Each row was made from one small tree. Brackets hold a mark, then the marks that hang from it, in alphabetical order. Every link used is in the known rows. Write each row's tree.
(in the rows, 100 means zero)
Known rows:
{nidipe {salu butiv gegab {reru donu}}}: 104 121 85 72 73 114 65 96 85 114 120 103 86 123 88 113 107 88 124 99 68 77 53 103 97 91 142 107 97 101 103 98 133 99 109 139 58 109 92 149 81 105 141 104 112 139 87
{butiv {biva {reru {donu dogep}}}}: 96 116 91 71 67 107 87 102 78 114 114 99 74 103 89 109 105 99 127 111 62 60 58 118 109 83 161 108 114 126 106 106 108 102 130 110 69 115 90 134 98 116 134 109 121 124 91
{butiv {biva fuzu reru tigi}}: 94 103 75 68 73 107 92 96 92 115 117 99 68 112 99 114 101 131 110 113 71 39 86 114 95 81 167 105 119 124 107 103 103 101 140 113 61 113 104 139 94 114 122 102 116 112 96
{tigi biva {salu reru}}: 122 121 73 79 76 130 82 99 74 95 125 107 86 97 95 121 124 107 116 107 80 73 57 123 92 96 123 107 97 140 102 101 83 108 135 106 66 122 105 141 97 102 141 107 117 103 82
{vake {tigi donu}}: 116 111 91 81 74 104 84 102 76 110 120 100 78 108 85 116 79 118 133 107 93 75 83 116 106 88 124 104 104 90 100 99 94 100 130 98 78 115 95 125 109 108 139 110 95 111 86
{rerotil {salu gegab nuruket reru}}: 108 110 77 77 72 114 89 100 90 123 126 103 94 123 91 123 115 92 124 99 74 83 51 116 88 101 135 112 104 102 106 104 137 99 138 114 60 115 114 157 58 93 132 109 95 131 85
{rerotil {salu dogep gegab {gotu donu} nuruket}}: 114 111 78 71 75 103 70 107 90 117 130 101 81 127 87 122 101 101 103 107 118 82 47 116 85 107 152 123 99 129 105 99 151 100 137 106 48 110 90 147 51 96 143 105 87 146 78
{biva butiv tigi}: 94 110 80 77 79 108 97 92 81 123 115 96 73 114 86 109 90 112 112 106 96 77 82 120 96 80 130 104 111 101 102 103 80 94 115 122 61 112 93 134 97 101 127 106 115 98 97
{tigi {biva nuruket poroz}}: 105 115 72 82 82 121 107 97 84 97 117 100 71 112 88 123 102 103 119 99 94 65 72 121 96 100 137 109 106 136 102 100 93 97 115 104 75 121 88 139 78 107 137 101 100 99 88
{rerotil {salu {butiv {biva poroz}} gotu nuruket}}: 105 99 60 61 82 106 100 97 114 109 119 99 77 132 95 112 88 112 111 108 95 71 44 118 88 91 141 112 115 118 111 95 133 90 113 144 56 113 98 151 55 96 139 100 96 133 93
{vake {reru {donu gotu} {salu dogep zizut}}}: 99 100 99 71 77 98 99 99 64 108 121 98 77 89 72 111 83 96 112 105 63 50 69 124 99 94 147 108 103 95 104 107 95 100 135 107 68 117 84 148 104 102 133 105 116 122 89
{reru {salu butiv gotu nuruket} vake}: 116 105 74 64 76 114 100 99 91 115 116 100 85 139 93 103 107 104 119 107 103 79 49 113 93 86 125 109 105 117 109 92 149 96 119 107 47 108 101 141 66 81 136 112 104 118 79
{butiv {biva fuzu}}: 103 113 82 79 83 113 91 97 91 100 123 99 68 97 92 115 91 123 111 107 88 66 89 113 103 93 148 108 116 132 103 106 108 99 133 107 74 120 100 134 84 106 121 99 101 113 98
{reru {salu gotu poroz zizut}}: 117 95 80 61 91 100 101 100 94 105 113 96 70 107 91 105 90 109 105 103 75 83 77 128 109 95 131 106 99 103 106 108 138 96 137 144 53 107 82 145 82 80 143 110 112 107 87
{salu dogep poroz reru}: 105 109 83 74 86 98 93 100 85 108 130 99 83 118 107 120 112 110 100 102 85 74 75 127 102 96 121 107 95 119 101 114 106 106 143 131 49 113 99 142 85 111 142 105 108 110 86
{zizut {salu butiv dogep gegab}}: 111 111 86 79 81 99 76 97 81 94 138 102 83 129 92 117 126 107 111 105 88 73 58 118 82 89 140 102 95 149 102 107 134 100 117 108 61 112 106 138 89 103 137 101 96 132 92
{salu dogep gotu {reru {donu fuzu}} zizut}: 104 110 97 72 81 98 83 100 74 112 126 99 72 118 93 121 89 102 99 104 66 55 82 131 116 99 153 106 100 122 106 120 148 102 132 128 57 109 83 123 87 102 159 107 120 142 90
{tigi {biva butiv reru} salu vake}: 107 115 64 79 66 136 82 95 79 108 119 103 72 106 89 114 115 101 97 117 64 79 42 118 77 97 134 104 103 154 99 89 53 112 109 98 64 115 100 133 89 107 153 108 123 91 74
{salu {butiv {biva tigi}} dogep gegab zizut}: 84 107 81 63 84 100 59 98 92 114 136 99 72 139 90 113 108 120 93 101 85 53 56 127 65 80 164 100 103 112 107 107 133 93 119 133 55 108 96 149 88 99 125 91 93 139 100
{rerotil {salu gotu}}: 120 103 80 76 86 108 102 98 89 112 119 97 76 98 93 107 85 115 105 108 98 91 70 117 104 94 111 112 107 123 106 104 110 99 137 126 65 113 99 138 79 96 140 114 105 110 84
{donu rerotil}: 107 109 92 84 83 105 85 96 74 113 124 97 76 84 85 102 100 113 114 102 93 82 81 118 102 90 119 112 102 93 102 113 136 100 139 108 67 113 88 132 102 102 129 108 102 96 82
{reru {salu gegab}}: 112 109 89 80 80 117 93 102 81 108 123 98 80 103 81 109 110 100 128 101 81 80 69 113 90 93 127 111 105 110 103 105 116 99 127 113 70 118 94 152 86 83 118 107 97 99 88
{tigi {biva butiv} {salu dogep poroz reru}}: 112 115 60 70 79 120 78 97 83 98 133 107 83 120 101 129 114 99 92 109 83 71 42 136 87 98 131 109 95 154 97 103 62 112 118 126 42 120 103 143 82 113 157 99 123 96 86
{reru donu}: 107 114 98 83 79 104 89 98 72 111 115 99 72 90 83 109 96 102 128 106 95 87 81 119 119 96 127 108 103 110 101 102 111 94 129 105 73 115 82 134 101 104 127 111 110 106 88
{biva tigi}: 103 109 87 78 81 102 96 96 78 118 118 96 73 103 90 107 101 121 113 105 97 73 87 120 99 82 127 105 106 105 103 108 98 95 134 115 66 112 95 137 101 103 121 108 110 105 91
{butiv {biva fuzu nuruket poroz tigi}}: 89 107 66 73 79 112 104 93 99 114 117 99 62 125 90 122 87 122 114 104 80 41 94 119 99 86 178 109 121 122 106 105 104 91 120 118 69 117 101 142 73 107 117 91 104 111 100
{rerotil {salu {butiv biva} gotu zizut}}: 107 102 73 59 88 107 88 96 106 108 118 100 73 115 93 103 81 119 99 106 84 84 59 121 89 89 130 105 109 118 111 101 135 92 126 142 62 110 96 143 81 87 144 105 102 131 98
{rerotil {salu reru}}: 112 113 80 80 76 117 104 98 86 117 119 101 87 100 96 111 99 106 121 102 77 94 74 118 102 95 108 110 103 110 106 108 102 100 145 121 64 118 107 145 85 97 133 112 111 106 90
{butiv {biva nuruket poroz {reru donu} tigi}}: 86 104 74 68 68 107 98 96 89 121 104 99 61 123 88 115 102 105 138 106 61 42 75 119 104 85 182 111 117 107 109 99 101 92 121 119 64 112 90 150 95 115 129 100 118 106 92
{donu dogep {rerotil {salu gegab gotu reru}}}: 114 109 82 74 77 110 79 100 90 129 135 99 94 119 92 111 104 92 104 100 61 77 42 121 97 90 125 118 107 92 109 120 162 109 141 139 50 108 105 142 65 95 148 111 108 128 76
{donu gotu}: 108 103 96 83 85 101 112 97 75 102 117 93 78 87 87 111 101 105 106 105 93 68 87 110 97 94 136 106 109 114 104 109 86 100 134 98 72 119 81 140 95 102 129 106 107 120 83
{tigi {biva reru} donu {salu butiv}}: 116 118 73 72 69 126 76 100 74 95 121 107 85 119 92 120 118 104 111 116 87 58 43 123 87 93 137 106 97 139 99 87 91 108 117 103 67 121 96 144 114 114 155 109 113 110 81
{butiv {biva nuruket reru}}: 94 109 79 74 77 116 96 99 86 110 108 98 71 111 95 113 115 114 128 104 68 59 79 109 93 87 160 110 114 131 108 100 105 101 135 94 78 117 101 142 95 103 138 105 102 107 88
{zizut salu}: 120 112 91 84 78 104 102 95 75 94 119 100 77 93 90 111 111 114 133 108 84 88 84 115 107 90 129 102 100 139 104 111 113 98 135 98 72 114 100 130 103 102 129 109 108 108 93
{vake {tigi {donu rerotil}}}: 115 108 92 82 72 102 72 100 74 118 124 100 79 98 81 109 79 118 133 104 91 70 77 119 106 86 122 111 102 70 100 106 123 103 136 95 71 111 90 122 114 110 140 108 96 102 79
{vake {reru salu}}: 107 109 85 76 78 112 107 98 75 113 122 99 80 93 81 106 98 115 130 105 74 77 74 115 98 87 107 110 112 94 103 100 87 101 133 115 79 120 102 143 104 97 124 114 105 88 94
{rerotil salu}: 113 110 84 82 80 111 102 97 83 113 120 99 79 88 86 107 89 112 114 107 94 98 75 119 100 94 111 110 104 119 102 105 94 96 136 114 70 119 101 142 86 101 128 112 105 101 90
{biva poroz {tigi {donu dogep} {salu reru}}}: 102 121 75 77 63 117 91 100 75 113 129 102 86 131 89 123 100 98 123 110 62 58 58 134 106 80 152 106 103 93 104 115 86 104 126 143 59 118 104 144 101 110 133 100 125 120 88
{tigi {salu gotu} {vake reru}}: 114 108 76 78 80 113 86 96 78 117 133 98 73 99 88 109 105 123 96 116 67 85 53 115 90 93 112 105 110 114 105 93 80 111 128 114 78 111 112 127 91 97 149 112 108 108 74
{zizut {salu dogep nuruket}}: 111 109 89 81 74 99 91 98 73 94 124 101 80 109 94 121 116 110 119 107 94 70 72 119 101 91 151 106 94 154 101 112 135 100 141 89 65 111 107 132 85 107 132 102 101 130 89
{tigi {donu fuzu gotu} {vake reru}}: 102 109 106 85 68 101 110 97 68 131 132 93 78 101 74 118 92 101 99 113 68 51 75 112 95 103 137 104 119 105 105 109 54 116 117 88 85 121 90 123 97 127 146 106 96 129 85
{biva poroz reru {tigi donu}}: 94 106 83 76 69 103 101 98 80 112 116 97 73 126 91 116 92 109 129 110 76 51 75 122 102 88 144 107 105 86 105 105 92 100 127 134 60 115 88 146 108 117 132 106 112 105 87
{nidipe {salu zizut}}: 99 113 88 76 82 113 83 95 76 97 115 98 71 87 83 105 80 113 106 103 74 87 82 109 95 87 143 100 94 110 101 112 119 95 134 131 72 112 88 136 92 99 135 104 110 122 91
{donu dogep fuzu gotu}: 106 107 101 80 77 97 119 100 69 115 127 92 82 96 81 116 100 96 91 109 78 53 83 118 101 85 163 103 121 135 104 123 86 104 119 96 73 122 82 123 86 115 139 105 117 140 92
{reru {salu butiv} vake}: 113 113 81 73 75 119 101 97 83 113 120 101 83 120 88 98 104 109 124 106 95 94 61 116 92 85 109 105 102 117 106 97 111 95 118 102 54 117 97 141 89 88 125 112 110 90 87
{biva nuruket poroz}: 98 110 77 84 84 112 110 96 83 106 116 97 70 114 86 118 98 106 124 98 83 79 88 116 103 93 140 109 108 112 103 104 109 91 119 113 76 119 91 142 83 97 131 103 100 102 88
{tigi {donu fuzu gotu} {vake {reru salu}}}: 109 107 103 81 63 111 117 99 70 130 126 94 79 98 71 113 91 93 111 113 62 47 73 113 93 101 134 110 119 104 105 109 51 116 118 88 84 122 89 134 97 116 139 106 102 115 87
{gotu {donu {rerotil {salu reru}}}}: 117 118 82 80 66 114 81 101 86 129 122 103 86 92 84 104 98 105 129 101 92 100 72 116 102 102 121 123 98 81 107 111 142 101 153 107 52 115 82 141 92 101 137 111 111 104 83

Write each row's tree:
112 118 86 75 55 104 85 104 79 144 129 101 83 98 71 112 94 95 105 109 100 81 63 125 105 94 166 122 111 109 103 119 160 97 131 87 57 117 82 124 69 114 143 108 109 133 90 -> {gotu {donu dogep fuzu {rerotil {salu nuruket}}}}
114 109 91 82 73 106 82 96 76 129 119 101 77 76 76 100 81 98 120 106 91 94 65 124 115 98 118 119 100 95 102 109 130 95 140 110 61 113 87 141 95 107 131 111 113 92 83 -> {reru {donu {rerotil salu}}}
96 106 67 66 82 111 96 95 107 103 123 101 72 113 85 106 78 114 109 104 71 87 60 127 84 91 137 102 106 105 108 103 118 85 115 149 63 119 90 151 79 95 131 99 104 117 105 -> {rerotil {salu {butiv {biva poroz}} zizut}}
85 106 67 79 77 116 113 93 88 110 109 97 71 131 88 120 95 97 125 103 62 71 80 113 97 89 155 107 115 112 103 97 96 94 103 122 67 118 90 143 84 98 147 106 114 96 88 -> {biva butiv nuruket poroz reru}
107 107 91 78 93 100 74 102 80 101 137 95 77 121 96 117 105 111 95 105 101 68 61 117 88 96 131 110 101 133 103 108 127 106 130 122 60 110 96 139 76 97 141 104 91 126 79 -> {salu dogep gegab gotu}
112 117 96 83 69 103 81 100 73 125 128 98 72 87 74 107 100 112 117 106 105 80 92 118 105 98 145 117 108 97 103 117 141 99 131 88 63 118 64 119 101 111 138 107 106 106 88 -> {gotu {donu fuzu rerotil}}
98 98 63 64 70 117 108 95 93 128 103 101 75 141 93 114 109 112 108 105 71 37 94 111 98 74 170 110 115 125 103 92 128 93 118 106 62 108 106 149 90 93 133 106 121 110 92 -> {biva fuzu nuruket {reru {salu butiv}} tigi}
109 122 96 82 64 101 83 103 71 130 134 97 77 93 73 108 101 105 109 107 96 78 81 122 108 89 156 116 111 103 102 124 144 101 128 91 63 117 66 113 94 115 141 107 113 121 91 -> {gotu {donu dogep fuzu rerotil}}
91 116 76 69 74 109 80 98 82 112 130 105 90 152 100 118 111 105 103 99 77 78 53 124 84 90 142 98 91 107 108 105 161 95 133 107 43 109 108 137 69 92 144 105 104 144 84 -> {salu butiv dogep nuruket {reru vake} zizut}
113 107 80 76 86 110 83 102 90 113 136 100 88 126 102 120 103 104 98 103 82 74 51 120 86 100 119 115 100 128 108 110 122 109 141 137 51 113 112 149 64 96 146 107 99 128 79 -> {rerotil {salu dogep gegab gotu reru}}
108 117 72 79 74 126 67 98 88 121 137 104 86 132 92 114 136 100 101 105 56 90 45 114 75 95 128 102 99 114 103 95 112 106 112 117 65 111 111 146 80 85 141 105 104 126 75 -> {tigi {salu butiv gegab reru} vake}
118 105 74 72 72 109 91 101 81 102 118 102 78 102 96 118 106 125 123 109 77 55 66 115 88 86 131 101 107 123 103 90 86 104 131 90 68 113 97 124 102 115 149 116 111 102 81 -> {vake {tigi {biva reru}}}
125 105 81 72 85 98 98 94 89 95 118 98 78 119 98 108 112 117 120 109 91 79 73 112 105 85 125 102 103 141 107 102 138 97 120 119 64 106 98 127 96 93 147 110 109 129 90 -> {zizut {salu butiv gotu}}
101 109 80 74 81 105 79 99 88 114 126 100 86 136 86 119 121 100 112 100 97 76 55 112 85 91 145 105 106 107 102 93 152 92 112 111 67 111 97 147 71 91 131 104 86 140 88 -> {salu butiv gegab nuruket}
103 115 82 71 71 106 87 97 84 121 111 104 87 131 93 118 113 93 130 100 84 74 65 117 113 93 141 108 102 95 103 93 153 92 122 112 62 108 92 142 84 99 139 109 110 139 87 -> {salu butiv nuruket {reru donu}}
97 122 73 83 74 128 99 95 83 98 112 100 73 133 79 130 79 85 128 102 95 65 65 123 102 103 141 112 107 126 100 97 70 101 94 111 72 123 84 140 82 114 146 97 99 96 90 -> {tigi {biva butiv nuruket poroz} donu}
104 105 98 81 79 98 99 98 70 115 125 93 85 86 81 105 100 97 96 104 80 60 72 117 101 84 147 110 110 100 104 122 119 104 136 99 65 114 81 131 94 108 134 105 114 126 78 -> {donu dogep gotu rerotil}
115 108 70 62 87 100 83 98 101 118 135 100 90 161 106 114 126 100 109 103 77 88 37 117 88 97 114 101 104 100 113 99 142 103 116 142 31 106 100 144 59 95 154 112 102 122 77 -> {salu butiv gegab gotu poroz {reru vake}}
107 120 95 83 70 111 66 97 72 127 133 103 87 114 83 108 114 87 138 100 66 88 45 118 102 102 127 112 98 74 110 112 156 104 135 100 43 111 92 140 84 103 130 112 107 101 72 -> {salu gegab {reru {donu rerotil} vake}}
108 115 99 81 72 108 93 99 71 114 126 100 90 117 85 116 114 77 131 103 64 73 50 110 96 106 144 106 105 96 112 108 107 104 128 94 49 117 87 147 75 103 130 110 112 126 73 -> {salu gegab {reru {donu gotu} vake}}
119 106 67 72 71 115 57 105 74 98 141 107 81 114 95 128 123 119 104 114 72 46 34 123 64 88 155 103 99 149 98 91 83 112 128 92 60 118 111 135 94 114 154 106 107 110 72 -> {vake {tigi {biva reru} {salu dogep gegab}}}
99 102 86 71 89 97 82 101 80 101 123 97 74 121 94 119 93 114 92 103 95 66 72 125 98 94 151 105 96 122 103 108 165 97 142 119 60 105 93 133 71 90 146 103 97 147 83 -> {salu dogep gotu nuruket zizut}
102 112 74 76 75 122 96 95 80 101 114 100 78 110 93 117 103 104 114 109 82 66 60 117 88 93 131 105 108 136 101 95 75 106 113 107 62 117 89 135 95 112 148 111 117 95 88 -> {tigi {biva butiv reru}}
108 113 83 80 78 113 96 99 82 114 128 102 87 107 100 115 96 110 106 103 85 81 70 124 94 95 111 113 97 129 103 113 96 105 148 121 58 118 112 144 82 105 137 107 109 112 88 -> {rerotil {salu dogep reru}}
95 114 81 72 73 116 82 96 82 107 111 102 83 109 91 116 95 102 118 97 60 75 73 108 97 88 158 102 93 97 104 111 152 97 142 128 63 108 99 143 75 94 140 103 111 144 88 -> {nidipe {salu nuruket reru zizut}}
111 107 87 74 74 93 87 98 73 124 125 102 75 97 78 113 82 123 139 107 71 73 72 115 112 85 119 103 115 73 102 90 88 96 126 102 81 113 100 120 110 114 140 117 107 106 91 -> {vake {reru donu} tigi}
100 113 81 63 64 105 96 100 77 131 118 103 89 126 74 112 102 91 128 106 73 62 44 120 111 79 141 110 114 94 101 92 133 93 109 114 73 112 100 141 87 103 133 112 114 133 96 -> {vake {reru {donu dogep} {salu butiv nuruket}}}
97 100 79 65 89 95 78 99 88 103 123 98 77 139 96 116 98 116 85 102 99 64 64 123 91 87 151 103 97 121 103 100 174 93 126 127 58 103 92 134 74 88 152 103 97 156 85 -> {salu butiv dogep gotu nuruket zizut}
114 118 81 73 66 112 81 100 84 119 126 105 92 147 96 115 93 113 140 105 80 81 59 115 96 84 110 100 102 81 108 92 106 102 122 100 55 113 108 125 98 107 147 113 103 117 82 -> {salu butiv {reru {vake {tigi donu}}}}
101 109 76 73 74 114 84 100 90 120 125 104 90 124 86 123 105 91 117 96 55 87 55 123 87 101 147 106 99 90 108 108 162 94 143 123 59 112 108 157 60 84 135 108 95 142 88 -> {rerotil {salu gegab nuruket reru zizut}}
100 111 91 73 72 107 85 100 80 109 111 100 69 96 91 108 106 108 134 111 71 64 68 114 107 93 150 109 110 118 107 100 105 99 134 108 69 116 88 141 106 111 131 109 115 108 90 -> {butiv {biva {reru donu}}}
85 107 67 77 79 111 108 90 89 120 112 96 66 134 83 117 86 104 119 100 83 68 87 120 98 82 152 107 114 101 103 103 83 89 100 127 64 113 92 142 82 99 131 99 113 97 96 -> {biva butiv nuruket poroz tigi}
131 106 73 72 73 104 46 105 83 115 136 103 76 103 78 110 104 121 123 110 91 82 53 112 85 92 150 116 103 82 105 96 151 101 130 97 55 108 81 127 94 89 151 109 100 116 67 -> {vake {tigi {salu gegab {gotu {donu rerotil}}}}}
105 104 73 64 87 107 87 98 96 110 126 102 85 134 103 113 89 112 86 101 76 77 62 127 93 91 121 106 94 119 107 108 145 98 136 149 49 106 105 141 78 89 159 107 110 141 88 -> {rerotil {salu butiv dogep gotu reru zizut}}
94 112 72 83 81 120 102 92 85 112 112 99 70 122 85 124 82 103 106 102 85 72 99 111 109 91 158 109 117 131 98 99 109 94 109 97 75 117 100 131 74 98 138 102 106 108 94 -> {biva butiv fuzu nuruket}
126 112 90 72 73 111 101 104 84 115 117 97 70 102 81 108 97 111 123 109 104 75 90 114 108 98 143 118 111 125 107 108 123 100 124 104 62 117 66 128 88 92 141 111 111 113 91 -> {reru {salu {gotu {donu fuzu}}}}
107 96 91 77 81 102 100 95 78 116 120 96 80 74 75 101 79 101 95 102 72 78 75 121 92 96 138 110 102 86 107 119 131 96 147 109 59 114 80 146 91 97 134 106 111 116 80 -> {donu gotu {rerotil {salu zizut}}}
116 111 99 80 70 111 104 100 71 121 115 99 70 88 75 109 93 96 129 108 84 71 88 123 119 94 142 113 110 126 101 110 107 96 117 102 70 120 79 134 98 102 127 110 120 97 97 -> {reru {donu fuzu} salu}
116 104 87 76 81 95 80 100 82 94 132 99 81 130 95 126 124 104 114 106 89 61 52 115 90 96 157 108 98 154 106 110 160 104 132 103 58 106 108 137 65 97 142 102 91 148 81 -> {zizut {salu dogep gegab gotu nuruket}}
112 114 91 82 67 103 78 102 76 131 138 101 76 86 78 109 89 112 99 111 113 81 76 126 96 100 141 124 102 126 101 121 125 103 139 93 52 120 78 126 88 118 143 104 106 107 89 -> {gotu {donu fuzu {rerotil {salu dogep}}}}
105 96 72 61 91 86 72 101 98 111 136 97 82 155 101 125 119 103 82 104 106 63 40 122 85 95 148 107 102 126 101 97 163 100 115 138 43 103 97 148 53 97 154 101 87 149 80 -> {salu butiv dogep gegab gotu nuruket poroz}
131 118 83 74 61 126 87 104 76 106 120 105 83 112 82 112 84 107 144 110 97 70 50 122 93 93 112 109 100 119 104 93 73 107 127 74 60 119 100 130 95 109 135 111 104 86 80 -> {reru salu {vake {tigi biva donu}}}
103 119 82 78 69 125 88 97 76 100 113 101 80 120 88 122 93 93 124 110 87 61 57 119 96 98 131 108 104 126 100 95 72 110 114 107 65 119 87 136 102 121 152 109 110 99 87 -> {tigi {biva butiv reru} donu}
90 111 84 71 67 114 89 99 82 123 104 99 71 130 92 117 105 111 132 106 76 40 77 115 96 84 171 112 113 113 109 102 94 103 135 97 74 113 101 148 108 114 133 101 101 111 89 -> {butiv {biva nuruket reru {tigi donu}}}
104 107 79 69 73 102 86 97 89 90 124 102 76 122 105 111 126 121 119 112 72 55 60 114 83 80 153 102 102 164 107 105 117 104 130 105 59 112 106 137 106 114 141 100 111 124 96 -> {zizut {salu {butiv {biva reru}} dogep}}
108 107 81 78 85 114 70 100 77 103 132 99 66 104 93 109 97 117 70 112 71 84 62 127 86 95 140 103 90 142 101 106 116 106 137 115 64 106 100 129 83 86 152 102 109 127 71 -> {tigi {salu dogep gotu zizut} vake}
100 103 92 79 75 97 115 96 77 109 119 93 76 112 82 116 83 100 119 108 93 46 82 120 100 92 150 107 109 86 106 112 70 99 122 123 62 118 75 149 100 116 124 98 108 118 87 -> {biva poroz {tigi {donu gotu}}}
113 109 80 75 74 101 84 96 87 102 126 102 87 134 87 121 131 97 129 103 84 78 54 111 88 90 153 101 102 131 104 99 163 93 114 99 66 109 106 143 77 93 132 105 92 144 91 -> {zizut {salu butiv gegab nuruket}}
115 111 89 83 68 118 92 98 71 117 118 101 78 91 85 112 114 86 107 111 54 76 63 114 102 103 146 108 101 117 104 103 76 108 131 93 67 114 89 143 92 98 139 106 126 125 67 -> {tigi {salu {reru {donu gotu}}} vake}
